In the rows, 128 means zero.
Known rows, with every step that occurs
fezed, nekan, nagogi: [151 124 134 129  93 107 107 111  86 126 148  69 139 139 129 117 131 156
 131 152 153  71 131 137 108 101 108 132 123 123 122 183 117 169 126 104
 144 120 159 136 160  84]
nekan, nagogi, nura, nema: [163 140 148 125  73 108  98 147 125 116 117  70  92 117 156  92 118  99
 154 142 126 111 123 115  85  71 119 104 130  80  95 183 115 152 149 128
 138  93 183 158 129 134]
varad, dutug, kubatus, nura, lote: [146 153 118 137 169  98 127 133 136 117 131 149  81 174 205 104  69 106
 103 151 163  77 123 144 119 113 127 103 148 131 114 137 148 173 187  81
 152 119 166 172 147 117]
kubatus, nekan, nagogi, nura, lote: [157 160 119 147  95 105  99 169 148 143 128  63  96 122 152  55  70 105
 137 133 110  70 131 106 110  96 105 127  89  98  81 197 134 193 160 104
 132  91 155 188 134 127]
dedelas, nura: [133 116 134 154  96 120 111 151 138 136 135 115 111 122 134 123 114  86
 116 144 134  85 107 152 126 121 126 126 120  68 148 130 154 145 143 125
 132 130 129 109 147 137]
fezed, nekan, kubatus, dutug: [131 140 131 112  84 105 122 100  89 134 202 116 118 151 150 109 120 155
 109 181 197  83 142 134 109 130 111 170  72 123 143 155 122 174 134  97
 134 129 145 137 164  93]
neli, kezozuf: [123 141 138 124 154 112 111 126 123 122 121 116  81 115 122 122 126 108
 129 140 160  86 125 122 109 101 131 129 138  87 160 145 102 131 136 120
 110 153 139 129 136 119]
fezed, dutug, kubatus, nekan: [157 138 128 139 147 109 114 102 104 120 192 200  87 186 160 140 120  82
 139 177  43  67 136 134 122 149  98 121  99 147 137 126 151 143 147  71
 133 116 123 154 158 102]
dedelas, nura, kubatus, dutug, neli: [122 144 173 128  44  94  95 149 128 141 210 134  86 146 125  73  91  80
 122 159 149 117 123 161 133 124 103 170  84  66 149 102  81 150 153 121
 155 127 138 105 162 130]
kubatus, nekan, nagogi, nura, komem: [149 149 126 141  89 105  90 177 143 123 127  81  79 114 156  67 134  93
 150 138  98  79 135 110 104  79 108 132  94  93  86 186 170 144 162 100
 132 128 154 176 158 122]
kubatus, dutug, fezed, nekan, nagogi, nura: [153 142 152 114  73  54 109 143  90 165 195 136 137 173 151  66 139 156
 135 149 162  98 147 119 106 105  90 128  64  99  86 195  71 164 172  91
 124 110 126 145 136 126]
nema, nura, nagogi: [124 172 139 168  87 111  91 103 117 123 118  98 100 132 108 102 146  94
 144 124 131 102 105 135 138 114 100 127  82  81 118 136 117 150 133 146
 152 111 188 143 192 109]
dutug, varad, nura: [119 148 146 137 105  93 117 126 128 163 137 150  96 140 200 108 135 114
 132 149 143  73 129 131 120 117 127 131  77 122 135 133 138 140 192 126
 144 123 149 102 101 119]
neli, kezozuf, nagogi, nura, kubatus, dutug: [108 189 142 101 109 100  86 148 125 143 145 170  96 163 139  58 107 111
 136 178 191 120 145 130 122 108 103 193  86  44  96 168  79 131 148 119
  94 149 111 139 155 158]
dutug, kubatus, nekan, nagogi, nura: [167 155 136 145 124 113  97 155 126 152 148 113  78 150 197 115 125  77
 156 158  98  83 135 105 143 112  90 112  52 130  83 191 158 166 159  89
 146  93 125 169 134 113]
nekan, nagogi: [156 146 142 126 104 119  95 130 107 127 131  57  92 144 138 103 120 101
 150 136 130 104 119 126 118  83 114 127 111 109 114 159 127 136 132 130
 135 118 159 133 141  96]
bogig, dutug, neli, kezozuf, zole: [133 127 198 104 129  98 112 131  70 114 178 156 114 204 127 136 153 125
 128 110 120 115 133 139 127 104 106 154 131  60 149 109  63 152 105  83
 140 125 139 127 141 111]
kubatus, dutug, neli, kezozuf: [124 121 173 108 116  85 108 131 118 142 192 151  62 147 123 108 134 106
 130 141 178 110 139 126 112 105 120 139  87  87 159 112  64 132 129  98
 141 128 125 111 139 141]
fezed, dutug, kubatus, nura: [149 132 139 146 144 111 120 107  89 124 126 189 103 186 184 131 121  73
 120 170  62  86 124 140 126 133 116 102 159 147 125 116 132 137 169  88
 162 119 126 150 150 124]
bogig, dutug: [141 141 158 132 114 130 121 105  93  86 169 155 114 168 134 110 153 113
 125 156  93 101 122 130 113 117 118 139 115  95 136 116 129 153 118 108
 130 111 131 119 130 111]
nema, nura: [118 150 127 152 101 118 115 131 120 115 129 126  98 120 117 119 134  85
 127 131 142  97 106 132 133  94 118 118  79  96 124 111 101 136 116 141
 163 148 159 136 168 127]
fezed, nekan, kubatus: [122 135 138 131 110 116 126 102  84 131 157  84 131 117 144 124 128 148
 117 174 167  70 134 139 111 120 113 147 115 113 150 172 112 176 129 114
 142 136 157 145 163  80]
kubatus, dutug, neli: [134 112 174 126  87  98 111 117 113 141 206 162  75 162 125 101 133  92
 136 145 143 113 134 130 117 118 114 139  66 106 127 110  91 133 126 100
 158 108 127 111 137 137]
dutug, kubatus, nekan, nagogi, nura, nema: [180 157 135 122 106 105  97 154 123 124 152 114  69 142 196 118 115  81
 168 162  94  82 134 111 103  92  96  99  80 123  96 182 151 167 165  85
 142  92 170 179 151 111]
dedelas, nura, kubatus, nekan: [134 177 116 133  89 123  93 156 153 111 161 118  96 116 125  82  73  71
 131 163 123  74 118 153 128 137 102 167 106  91 141 140 133 161 162 128
 117 163 135 147 171 112]
kubatus, dutug: [143 135 131 122 100 114 112 113 125 123 178 159  82 163 130 101 121 102
 130 149 160 101 129 124 113 125 124 150  74 115 121 124 134 128 137 107
 119 125 131 122 137 132]
fezed, nekan: [130 111 135 143 114 114 128  98  98 119 152 141 143 125 118 132 139 151
 115 156 150  60 130 138 103 132 121 135 127 117 135 164 117 166 128  99
 139 132 141 132 153 107]
nura, kubatus, dutug: [133 183 135 114  84 117  98 110 120 110 184 141  77 156 121  67  87 101
 135 165 161 112 130 131 109 124 112 181  89 110 122 132  98 136 158 128
 111 146 153 134 147 107]
kubatus, dutug, fezed: [144 157 147 104 118  77 112 128 107 139 199 179  85 179 127  79 129 102
 148 140 143 108 131 125 107 110 109 129  69 102 122 124  83 117 171 106
 102 145 133 123 135 121]
fezed, dutug, varad, nura, nema: [139 138 147 113  78  74 119 106 109 128 163 181 102 167 193 107 119 123
 132 169  83  75 132 143  72 109 129 116 135 116 157 108 118 137 195 109
 141 107 185 118 123 125]
bogig, dutug, varad: [128 148 176 129 126 108 125  94  84 112 190 174 102 181 191  96 178 107
 128 160  85  83 129 125 117 130 113 144  98 103 147 115 146 154 160 108
 131  89 143 119 136 102]
kubatus, nekan, nagogi, nura: [160 153 126 138  99 116  94 160 145 136 137  89  91 127 153  85 120  84
 149 144 116  92 133 104 125 108  98 128  76 111  73 192 139 161 141 111
 133 105 119 172 124 134]
nema, nura, lote: [118 159 118 161  95 105 120 141 123 124 121 101 103 116 115  90  84 108
 116 123 133  75 101 136 119  83 124 117  94  81 133 119  97 166 135 134
 161 134 194 153 178 118]
nagogi, nura: [124 124 149 162 110 123 119 134 138 137 119 140 104 110 141 104 133  89
 126 145 126  99 124 111 119 122 123 118 110  83  95 173 119 147 145 125
 132 104 118 143 107 156]
dedelas, nura, lote: [131 126 126 163  92 108 115 162 141 146 126  91 115 118 131  94  64 108
 105 134 126  62 102 153 110 110 135 124 133  56 156 138 148 175 160 117
 130 113 167 127 159 129]
dutug, kubatus, nura: [145 139 136 146 152 124 119 127 107 131 103 159  89 151 191 135 125  68
 133 155 119  83 119 129 135 115 121 104 127 146 116 135 143 144 172  99
 160 136 132 144 143 117]
dutug, fezed, nekan, nagogi, nura, kubatus: [131 186 164 119  87  70 100 139  81 145 153  89 144 129 136  50 115 147
 146 157 132  97 142 133 107  93  80 136 120  86  95 216  25 175 191 129
 126 136 160 166 145  86]
varad, dutug, fezed: [135 160 147 107 162  75 121 127 129 112 195 161  82 171 140  93 125 109
 136 139 162 113 130 140 107 111 114 106 117  91 121 140  83 119 164 110
 105 151 141 145 123 113]

Rows
[110 193 151 123  91  97 104 120 124 149 141 134  93 131 191  74 101 113
 137 163 143  83 131 136 121 114 114 162  91 118 135 141 101 149 210 149
 137 144 170 115 112  94] -> dutug, varad, nura, kubatus
[114 120 148 168 100 111 114 152 133 125 109 130  90  97 144  93 146 102
 127 138 108  87 125 118  99  94 134 122 126  64 108 167 149 129 165 113
 130 128 153 149 137 144] -> nagogi, nura, komem
[128 167 132  93 150  70 132 129  99 119 173 127 125 159 182  85 121 139
 108 168 209  92 144 151 113 113 104 118 147 123 121 159  72 171 182  97
 141 170 137 176 158  94] -> varad, dutug, fezed, nekan, kubatus, nura
[128 182 145  96  91  66 115 103  80 125 219 177 126 165 110  60 106 155
 135 169 164  88 144 144  98 128  93 168  90 115 134 154  36 155 185 106
 104 170 153 139 168  83] -> nura, kubatus, dutug, fezed, nekan
[142 159 137 155 114 122  93 102 123 124  81 108 106 140 137  86 133  81
 143 134 129  95 116 130 125 131 112 129 152 115  97 159 140 152 175 128
 139 110 155 152 158 122] -> kubatus, nura, nagogi
[168 158 118 115 114 118  91 140 127 119 153  75  82 146 138  96 113  89
 160 143 121  82 129 120 121  99  99 136  88 134 104 162 144 148 131 111
 127 130 142 156 151  95] -> kubatus, nekan, nagogi
[148 148 141 157  87 106 102 157 130 153 104  45 107 120 152  60  78 117
 130 129 121  89 121 112 108  81 119 119 117  71  90 197 117 179 162 125
 138  78 172 165 123 127] -> nekan, nagogi, nura, lote
[131 183 151 127 118  74 104 102  69 150 125  86 144 143 152  71 141 134
 143 153 146  82 133 144 118 124  86 130 143 112 123 187  76 185 204 117
 137 135 172 167 186  70] -> dutug, fezed, nekan, kubatus, nura, nagogi
[143 141 141 131 169 111 123 109 125 113 187 166  65 177 186 146 123 104
 124 164 162 101 131 138 130 126 115 111 103 122 128 138 154 135 147  89
 134 119 145 139 132 104] -> varad, dutug, kubatus
[135 195 166 115  62  85  85 130 118 159 184 104  71 164 208  22 114  97
 145 164 149 115 142 107 122 111  94 179  56 101  91 176 111 154 207 136
 125  86 160 153 133 113] -> nekan, nagogi, nura, kubatus, dutug, varad
[136 164 139 153  81 109  90 109 134 147 107 103 110 139 134 105 120 129
 144 136 141  97 119 138 124 123 113 132  99 104 118 160 135 153 169 131
 133 106 164 110 121 113] -> varad, nura, nagogi
[138 184 141 142 110 122  88 106 110 134  87  52  93 132 164  81 122  80
 142 149 144 105 118 132 130 119 104 142 143 108 112 165 135 166 176 141
 144 111 172 165 169  93] -> nekan, kubatus, nura, nagogi
[112 142 145 140  95  81 114 145 125 151 129 142  83 126 202  93 146 127
 132 140 125  61 129 136 102  88 137 135  95 103 147 129 167 123 211 115
 141 147 183 106 133 108] -> dutug, varad, nura, komem
[118 204 123 123  60 108 100 124 121 105 176 142  80 145 114  67  96  91
 126 154 172 117 117 136 129 103 102 173  51 103 122 101  74 139 140 149
 147 163 169 140 183 115] -> nema, nura, kubatus, dutug
[ 98 188 162 109  78  81  95 143 112 121 190 133  60 129 107  76 109  94
 128 144 187 125 129 136 131  83  99 162  62  76 158  87   6 141 132 136
 166 165 161 133 186 123] -> nema, nura, kubatus, dutug, neli, kezozuf
[110 199 131 142  85 121 102 125 115  99 133 110  91 110 110  85 103  84
 132 147 141 106 110 140 132  94 105 148  94  92 128 118  64 144 138 163
 157 170 179 150 179 101] -> nema, nura, kubatus
[124 198 129 115  89  86 101 112 124 131 187 183  97 166 183  61  90 106
 133 184  76  65 144 142 113 147  97 172  95 143 136 125 107 154 208 117
 130 140 142 143 129  98] -> fezed, dutug, varad, nura, kubatus, nekan
[115 154 188 137  60  99 101 133 127 142 192 160  80 134 132  55 110  86
 131 161 143 134 140 122 122 125 101 161  70  79  97 144  47 154 159 123
 155 102 126 139 120 152] -> nagogi, nura, kubatus, dutug, neli
[130 161 130 123 123 130 114 132 116 129  97  76  91 122 174  96 108  72
 129 157 154 101 122 127 128 101 122 133 139 121 120 142 121 153 158 136
 154 150 140 158 143 112] -> nekan, kubatus, nura
[ 99 119 181 119 157  84 106 158 138 147 165 173  93 160 153 106 154 110
 124 156 196 127 149 142 129 100 107 127 113  26  96 158  71 131 110  92
 143 115  95 136 131 179] -> varad, dutug, neli, kezozuf, nagogi, nura
[131 164 151 138  66 107  99 125 100 129 134  67 143 112 139  70 106 148
 127 167 149  89 137 126 113 109  94 156 126  99  94 219  76 190 156 131
 141 114 157 164 145  97] -> fezed, nekan, nagogi, nura, kubatus
[124 186 129 141 105 125 101 141 150 113 144 145  91 101 132  64  93  77
 139 166 115  88 135 111 120 139  99 160  94 105  86 180  99 166 166 129
 119 139 124 179 129 130] -> nagogi, nura, kubatus, nekan
[152 148 142  95 134  59 113 123  93 119 205 106 123 182 147  91 131 168
 132 148 186  97 144 148 103  95  94 114 123 109 116 178  77 156 156  92
 125 139 157 151 153  80] -> varad, dutug, fezed, nekan, nagogi
[141 226 110 116  75 115  79 152 123  99 150  57  80 128 123  62  87  77
 157 145 132  99 119 133 138  78  79 161  62 120 106 138  84 159 132 151
 156 168 181 178 198  80] -> nema, nura, kubatus, nekan, nagogi
[156 152 147 162 130 106  96  78  86 132 113 162 107 196 173 116 133  82
 135 160  53  90 122 142 130 150  99 111 162 133 118 142 147 150 189  92
 152  83 154 155 174 108] -> fezed, dutug, kubatus, nura, nagogi
[108 117 179 117 115  83  98 157 120 176 170 189  94 167 142  95 154 102
 137 158 175 120 151 129 130 101 104 150  62  36  99 146  71 127 115  89
 140 111  86 115 142 187] -> kubatus, dutug, neli, kezozuf, nagogi, nura
[139 136 142 108 107  64 126 111  85 141 218 192 133 175 119  94 139 157
 130 154 164  77 143 138  97 129 105 136  75 118 132 148  76 150 164  83
 112 149 131 127 156 107] -> kubatus, dutug, fezed, nekan
[115 203 168 114  81 101 110 109  95 116 174 163 110 168 199  68 128 133
 126 178 107  94 134 140 121 117 106 174  87 110 147 114 103 168 193 130
 139 124 158 106 109  88] -> bogig, dutug, varad, nura, kubatus
[177 167 119 107 155 103  98 135 132 111 205 114  53 193 199 124 111  99
 147 163 149  93 141 132 135 113  89 120  70 150 106 155 173 152 143  75
 135 118 147 168 152  81] -> varad, dutug, kubatus, nekan, nagogi
[129 196 152 119  63  77  86 101 117 188 178 100  74 179 221  67 129 128
 144 163 178 100 138 129 132 133  99 176  28 113 138 147 156 163 215 129
 128  81 179 113 138  88] -> nekan, kubatus, dutug, varad, nura, nagogi
[160 158 144 130 148 125 121 111  91  95 204 199  91 191 177 136 148  95
 139 175  63  73 131 128 132 138  94 133  64 139 136 118 165 168 132  68
 136 112 118 140 151  90] -> bogig, dutug, kubatus, nekan
[146 164 128 102 107 123 114 133 113  98 101  79  82 113 173  99  99  74
 140 161 150  98 120 135  87  79 128 120 165 116 131 135 114 152 167 130
 150 149 187 167 159 111] -> nekan, kubatus, nura, nema
[156 207 122 104  97 121  79 135 122 103 156  60  78 136 129  62  81  89
 165 157 118  93 133 128 122 100  88 168 101 130 106 168 107 155 153 132
 122 151 164 168 161  69] -> nura, kubatus, nekan, nagogi
[130 134 149 127 131  77 132 111  79 135 174 161 144 141 115 111 146 150
 135 145 133  67 133 139 100 119 106 114 121 108 137 163  64 154 162 100
 121 154 141 133 153  95] -> dutug, fezed, nekan
[121 155 154 112 128  79 128 115  65 146 178 105 133 131 141 104 132 146
 136 160 147  77 139 141 108 107 100 127 108 101 150 170  61 163 164 114
 124 156 160 145 160  66] -> dutug, fezed, nekan, kubatus
[125 177 146 132  72 112 100 129 139 125 164 155  84 135 138  52  95  95
 125 167 156 119 134 115 117 132 108 173  79  90  91 161  90 149 168 130
 114 121 131 148 123 146] -> nagogi, nura, kubatus, dutug
[123 162 145  96 147  69 131 113  92 123 217 119 117 159 158  98 125 161
 118 168 200  95 146 150 105 116  99 127 116 100 141 168  71 164 161 100
 121 156 156 157 154  73] -> varad, dutug, fezed, nekan, kubatus
[113 154 171 111  74  82  90 160 131 145 195 122  72 133 125  79  89  95
 117 155 181 112 128 156 124 111 109 171 102  49 181 105  57 147 155 119
 135 147 135 107 166 133] -> dedelas, nura, kubatus, dutug, neli, kezozuf
[117 147 177  95 110  86 106 133 103 154 197  97  50 139 150 101 124 102
 132 157 191 122 145 124 118  94 113 154  77  80 171 118  62 145 131 112
 146 132 138 125 150 111] -> nekan, kubatus, dutug, neli, kezozuf
[106 173 176  85 111  90  84 134  96 141 190 160  81 179 116  73 113 107
 153 170 179 122 149 152 122  92  96 190  87  57 133 122  39 122 126 108
 127 159 130 113 179 123] -> nura, kubatus, dutug, neli, kezozuf, nagogi
[111 110 184 113 141  88  98 120  79 146 166 174 112 186 112 119 149 106
 140 165  90 104 143 158 116 100 107 134 145  51 145 118  54 113 102  89
 144 125 113 114 172 142] -> fezed, dutug, neli, kezozuf, nagogi
[148 147 128 130 172 113 122 124 133 107 142 174  75 177 209 130 117  82
 114 163 171 100 128 140 133 123 120 102 134 143 107 130 154 142 169  85
 156 134 130 156 138 125] -> varad, dutug, kubatus, nura
